Each row was made from one path, in order. Every step used is in the known rows, and no mark comes twice. Write each row's path.
Known rows
tubabu > rume: [33, 14, 49, -28, 3, -43, 22, 12, -31, 15, -3, -7, 37, 14, 16, -8, -6, 9, -16, 4, -13, 6, -19]
tubabu > rume > botod: [36, 28, 44, -30, 6, -2, 32, 7, -35, 8, 9, -15, 32, 12, 18, -6, -11, 6, -13, 19, -10, -5, -19]
didu > vamud > duvupa: [24, -3, 56, -31, 0, -53, 38, -12, 19, 25, 4, -12, -16, 37, 20, -3, -4, 20, -10, 3, -13, -7, 1]
rume > botod > duvupa: [30, 25, 48, -32, 0, 13, 29, -30, -47, 20, 11, -14, -31, 27, 5, -1, -12, 4, -5, 13, -24, -9, -6]
vamud > didu: [33, 16, 46, -32, 8, -41, 35, -1, -3, 31, 4, 15, -6, 21, -6, 0, -14, 49, -19, 2, -5, -10, -6]
tubabu > rume > botod > duvupa > munu: [47, 35, 50, -25, 0, 13, 25, -23, -62, 14, 9, -21, 26, 23, 29, -8, -16, 7, -15, 7, -33, -1, 15]
tubabu > rume > didu > munu: [40, 48, 53, -21, 1, -47, 24, 53, -10, 7, -2, -10, 45, 11, 32, -14, 4, 48, -24, 4, -14, -8, -32]
botod > duvupa > munu > didu: [44, 10, 48, -32, 4, -27, 13, -26, -36, 30, 16, -16, -17, 25, 16, -4, 29, 29, -21, -12, -41, 5, 33]
didu > rume: [35, 37, 55, -34, 3, -39, 35, 18, -12, 11, 0, -12, 13, 6, 1, -8, 5, 8, -18, 8, -20, -8, -5]
duvupa > munu > didu > rume > tubabu: [59, 30, 51, -37, 16, -70, 31, 30, -7, 14, 17, -37, 32, -19, 18, -7, 47, 26, -50, 1, -49, -6, 27]
bovum > botod > duvupa > munu > didu > rume: [41, 46, 53, -31, -2, -8, 26, -10, -32, 12, 24, -24, 8, 21, 10, -10, 53, 20, -22, -27, -49, -1, 37]
tubabu > rume > didu: [41, 18, 50, -18, -4, -57, 19, 28, -20, 15, 4, -5, 49, 13, 24, -11, 39, 39, -16, 6, -24, -7, -15]
tubabu > rume > didu > vamud > duvupa: [37, -3, 64, -10, -12, -73, 34, 15, 13, 19, 7, -9, 51, 30, 42, -12, 41, 42, -13, 8, -23, -18, -10]
botod > rume > didu > munu > duvupa: [25, 31, 82, -16, -26, -45, 36, 32, -2, 40, 4, -3, 1, 25, 31, -13, -17, 33, -15, 6, -24, -2, -2]
botod > duvupa > munu > didu > vamud: [42, -13, 52, -34, 4, -38, 28, -38, -39, 27, 16, -19, -12, 35, 21, -7, 41, 29, -24, -11, -32, -5, 35]
didu > rume > botod: [40, 47, 49, -36, 8, 2, 46, 16, -17, 5, 9, -22, 13, 4, 2, -4, 0, 5, -16, 23, -18, -16, -5]
rume > didu > vamud > duvupa: [31, -3, 59, -21, -10, -65, 36, 6, 25, 26, 9, -9, -5, 35, 24, -3, 38, 50, -11, 5, -21, -17, 4]
bovum > botod > rume: [15, 29, 66, -36, 2, -6, 43, -10, -30, 34, 1, -11, -15, 27, 2, -6, 1, 16, -10, -20, -21, 19, 7]
tubabu > rume > didu > munu > duvupa: [33, 33, 58, -12, -25, -54, 17, 51, -5, 17, 5, 0, 43, 21, 39, -15, -13, 28, -20, 5, -17, -9, -24]
duvupa > munu: [39, 26, 36, -41, 12, -27, 25, -1, -15, 23, -3, -11, -20, 15, 7, 0, -15, 28, -20, -9, -25, 12, 32]
tubabu > rume > botod > duvupa: [35, 21, 55, -23, -3, 2, 24, -21, -63, 12, 10, -14, 27, 23, 21, -6, -11, -1, -7, 16, -23, -10, -19]
rume > didu: [36, 20, 44, -27, 1, -45, 21, 19, -8, 22, 6, -4, -7, 15, 8, -2, 32, 47, -16, 3, -25, -6, 0]

Write each row's path
[41, -4, 42, -42, 12, -42, 36, -8, -12, 22, 13, -18, -6, 25, 18, -6, 39, 38, -29, -8, -21, 0, 36] -> duvupa > munu > didu > vamud
[44, 18, 45, -32, 4, -42, 19, -1, 30, 31, 17, -19, -12, 23, 26, -4, 24, 37, -19, -6, -40, 8, 39] -> vamud > duvupa > munu > didu
[41, 36, 44, -35, 3, 20, 27, -34, -47, 21, 8, -19, -31, 25, 11, 0, -19, 15, -12, 2, -36, -1, 30] -> rume > botod > duvupa > munu
[37, 21, 49, -33, 3, -19, 14, -30, -40, 28, 1, -12, -28, 28, 12, -3, -16, 17, -14, -10, -34, 10, 31] -> botod > duvupa > munu
[57, 52, 64, -23, -1, 13, 49, -18, -27, 20, 14, -5, 19, 18, 6, -10, -11, 36, -24, 8, -28, -29, 29] -> vamud > didu > rume > botod > duvupa > munu
[36, -5, 54, -20, -4, -66, 33, 18, -28, 12, 5, -8, 53, 23, 28, -12, 45, 42, -21, 8, -12, -18, -13] -> tubabu > rume > didu > vamud
[56, 31, 62, -27, 9, -77, 29, 27, 30, 19, 21, -37, 30, -9, 33, -7, 43, 25, -43, 3, -56, -8, 28] -> vamud > duvupa > munu > didu > rume > tubabu
[44, 18, 37, -38, 13, -32, 19, 0, -9, 25, 11, -17, -8, 14, 14, -3, 28, 36, -25, -7, -30, 9, 35] -> duvupa > munu > didu
[57, 52, 54, -27, 4, -6, 41, 14, 28, 15, 26, -30, 17, 12, 27, -8, 33, 22, -22, 15, -46, -17, 40] -> vamud > duvupa > munu > didu > rume > botod
[41, 25, 53, -33, 7, -46, 30, 20, -5, 13, 16, -16, 24, 4, 6, -11, 49, 17, -26, 11, -28, -11, -2] -> munu > didu > rume
[28, 35, 52, -23, -21, -45, 19, 39, 9, 25, 8, 1, -15, 24, 21, -6, -18, 37, -18, 3, -18, -8, -10] -> rume > didu > munu > duvupa
[13, 29, 46, -33, -5, -4, 18, -31, -45, 19, 11, -8, -38, 36, -3, 1, 0, 11, -6, -25, -28, 11, -1] -> bovum > botod > duvupa
[51, 54, 58, -29, 0, 18, 38, -15, -43, 10, 12, -27, 5, 12, 13, -9, -5, 5, -15, 10, -43, -13, 29] -> didu > rume > botod > duvupa > munu
[53, 23, 49, -25, 2, 5, 23, -20, -55, 15, 22, -27, 35, 21, 33, -8, 29, 17, -19, 6, -39, -6, 19] -> tubabu > rume > botod > duvupa > munu > didu
[31, 7, 74, -33, 9, -62, 39, 3, -30, 39, -2, -21, 1, -1, 17, -3, -4, 12, -30, 9, -31, 9, -4] -> botod > rume > tubabu
[34, 7, 50, -34, 4, -44, 36, -14, 18, 27, 1, -17, -17, 34, 25, -4, -10, 30, -17, -7, -22, 2, 35] -> didu > vamud > duvupa > munu
[52, 35, 48, -35, 10, -37, 31, 20, -5, 15, 12, -21, 23, 1, 11, -12, 45, 25, -32, 0, -36, -6, 34] -> duvupa > munu > didu > rume
[18, 33, 46, -34, -14, -32, 21, 21, 1, 25, 2, -3, -25, 25, 15, -4, -62, 4, -16, 2, -8, 3, -13] -> didu > munu > duvupa
[54, 36, 58, -26, 3, -47, 29, 16, 33, 20, 17, -24, 21, 10, 26, -10, 38, 26, -25, 1, -46, -8, 40] -> vamud > duvupa > munu > didu > rume
[47, 28, 61, -28, 9, -76, 44, 27, -1, 20, 10, -8, 36, -12, 0, -6, 3, 38, -44, 10, -20, -23, -14] -> vamud > didu > rume > tubabu
